Each row comes from the steps of one path. Every step used is in the known rows, and no mark comes twice. Write the path behind each row, first mark first.
Known rows
D/Z: [-1.43  2.67  3.49 -0.19  0.87  2.65  2.75 -0.91 -1.27 -3.12  0.23 -2.67
  2.97 -0.16  1.28  0.15 -0.41  3.03]
Z/D/H: [-2.01  1.48  4.43 -0.08  0.05  2.85  1.39  1.48  1.30 -1.87 -0.74 -2.09
  6.55 -1.24 -0.65 -0.20 -3.10  1.15]
R/H: [-1.40 -1.12  4.18 -0.34 -1.12  4.05  1.14  0.09 -3.83 -4.06  0.19 -2.97
  0.40 -0.87 -2.25 -1.96 -2.51  1.05]
Z/D: [-1.50  1.30  2.41  1.37 -0.62  3.53 -0.01 -0.20  1.83 -2.41 -1.62 -2.61
  3.14 -1.17 -0.44 -1.95 -0.60 -1.13]
L/Z/D/H/R/P/V: [-0.95  1.61  4.37 -2.13 -1.59 -0.79 -0.24  4.30  1.66  1.27 -1.22 -3.38
  3.41  1.27 -1.79  3.94 -2.62  4.60]
P/R/H/L/Z: [-3.97  1.51  3.48 -0.77 -2.17  1.79 -1.12 -2.11 -1.63  0.85  0.88 -2.53
 -4.13  2.56 -0.31  1.90 -3.96  2.20]
U/H/R/P/V: [ 2.14 -1.11  0.32 -1.39 -0.35  0.86 -0.03  1.73 -3.10  1.04 -0.21  0.02
  0.35  1.28 -2.18  4.18 -3.28  2.84]
U/H/R: [ 2.73  0.96 -0.03  1.52 -0.39  2.58 -0.54 -0.38  1.67  0.24 -2.16 -0.94
  1.55  1.05  1.06  0.16 -2.38  2.39]
U/P: [ 0.32  2.79 -0.48  0.84  1.04  3.10  0.62 -3.10  0.22  0.83  0.34  1.45
 -0.10 -0.67  1.00 -0.14  1.19  0.10]
L/Z/D/H: [-2.98  3.67  5.11 -0.46  0.02  2.93 -0.58  0.51  4.23 -0.22 -1.94 -1.82
  3.79  0.59 -0.38  0.02 -1.42  4.04]
L/Z/D/H/R/P: [ 1.73  1.24  4.07 -1.28 -1.74 -1.11 -1.01  3.02  2.61 -0.25 -2.27 -4.49
  3.55  1.12  0.40  0.65 -0.43  2.80]
U/H/L: [ 2.08  1.76 -0.78  0.99 -0.82  1.59 -2.09 -4.21 -0.78  0.79  0.29  0.24
  0.27  0.75  2.18  0.46 -1.43  0.86]
P/U/H/L: [-2.07  0.44 -0.45 -0.35 -0.98  2.83 -1.92 -6.47 -1.83  2.66  3.12  1.60
 -2.29  0.02  0.60  0.80 -2.01 -0.54]
V/P/R/H/L: [-2.78 -0.74  0.83 -1.09  0.23 -0.39  0.47  1.02 -8.13 -1.30  1.48 -5.74
  0.13  1.44 -0.42  3.40 -4.05 -3.13]
L/Z: [-1.38  3.41  2.74 -0.65 -0.94  3.86 -1.23 -1.94  2.49 -1.21 -2.01 -0.75
 -2.65  1.56 -0.15 -0.64  0.07  4.39]
R/P/V: [-1.41 -1.12  2.33 -2.77 -0.80  1.91  1.24  1.44 -5.26 -1.98  1.21 -0.19
 -1.15  0.03 -3.62  3.32 -2.67  1.91]
H/R/P: [ 4.05 -1.11  0.79 -1.02 -2.55 -0.14  0.39  2.06 -1.91 -2.91 -0.97 -3.95
 -0.03  0.18  0.52  0.01 -0.87  0.06]
V/P/U/H: [-3.70 -0.36 -0.36 -1.53  3.52  3.65 -0.94 -2.37 -5.14  0.76  1.21 -0.06
 -0.24  0.88 -2.30  1.99 -0.79 -1.42]

Which path is each row?
[-1.49 -0.35  0.04  0.14 -0.47  3.80 -0.41 -2.82  0.52  2.16  0.70  0.35
 -0.77  0.23 -0.58  0.37 -2.67  0.95] => P/U/H/R
[-0.12 -2.13 -0.40 -2.30 -1.08  0.88 -2.28 -5.71 -5.53  2.03  4.11  0.97
 -3.27  0.27 -0.43  1.61 -0.61 -1.96] => R/P/U/H/L
[-2.25 -3.03  1.54 -2.90  1.32  3.54 -0.64 -3.73 -5.25  0.77  2.77  2.39
 -2.66  0.27 -3.62  1.44 -1.20 -0.52] => R/P/U/H
[-0.10 -2.54  0.90 -2.35 -2.69  1.05  0.39 -0.37 -3.06 -1.15  1.89 -2.68
 -2.39 -0.61 -0.98  0.21 -1.28 -1.41] => H/R/P/U
[-0.25  3.72  3.85  0.78 -1.81  1.02 -0.74  2.29  6.46  0.40 -3.28 -4.04
  4.73  0.89  1.65 -0.05 -1.77  4.11] => L/Z/D/H/R
[-0.02  4.53  3.05 -1.40 -2.73  0.24 -1.41 -2.11  1.81  0.58  0.42 -1.35
  0.09  1.46  2.82  1.38 -2.13  5.00] => D/H/L/Z
[-0.01  2.44  2.57  0.47 -2.30  0.03 -0.20 -0.65  1.13 -0.61  0.74 -3.42
  6.01 -1.29  2.49 -0.15 -2.59 -0.40] => Z/D/H/L
[-1.99  0.18  0.99 -1.09 -0.67  0.58 -5.41 -6.25 -0.38  3.98  1.83 -0.01
 -3.15  1.55 -0.42  0.58  2.27 -1.42] => R/P/U/H/L/Z/D
[-2.37  0.08  4.26 -2.79 -1.84  0.14 -1.02  0.95  1.70  1.73  0.46 -3.34
  1.12  0.41 -1.01  1.06 -0.76  1.29] => L/Z/D/H/R/P/U
[-3.67  2.00 -0.34  0.08  2.36  3.71  2.13 -2.57 -0.55  2.77  1.29  2.73
 -1.16  0.69 -0.50  3.26 -2.51 -0.42] => U/P/R
[-4.88 -1.65  2.55 -1.66  2.62  2.66  2.08  2.98 -7.68 -2.55  0.26 -4.42
  0.73  1.27 -3.60  3.12 -4.47 -1.37] => V/P/R/H
[ 4.54 -1.53 -0.02 -0.52 -0.27  0.59 -0.78  0.46 -1.80 -0.45 -1.33 -1.34
  0.47  1.22 -0.03  1.16 -1.11  1.02] => U/H/R/P
[-3.11  2.97  0.93  0.18 -0.21  1.04 -1.31 -4.81 -0.88  4.36  1.97  0.12
 -4.43  2.02  1.05  2.62 -0.96  0.95] => U/P/R/H/L/Z
[-2.39  3.06 -0.30 -0.05  0.85  3.43  1.41 -1.86 -0.93  2.15  1.28  2.95
 -0.33 -0.58 -1.21  2.97 -0.92  1.89] => U/P/V
[-4.44 -0.04  0.46 -2.09  1.36  2.82  0.22 -0.76 -5.12 -1.67  1.09 -2.68
 -0.95 -0.17 -1.72  1.12 -0.50 -2.51] => V/P/U
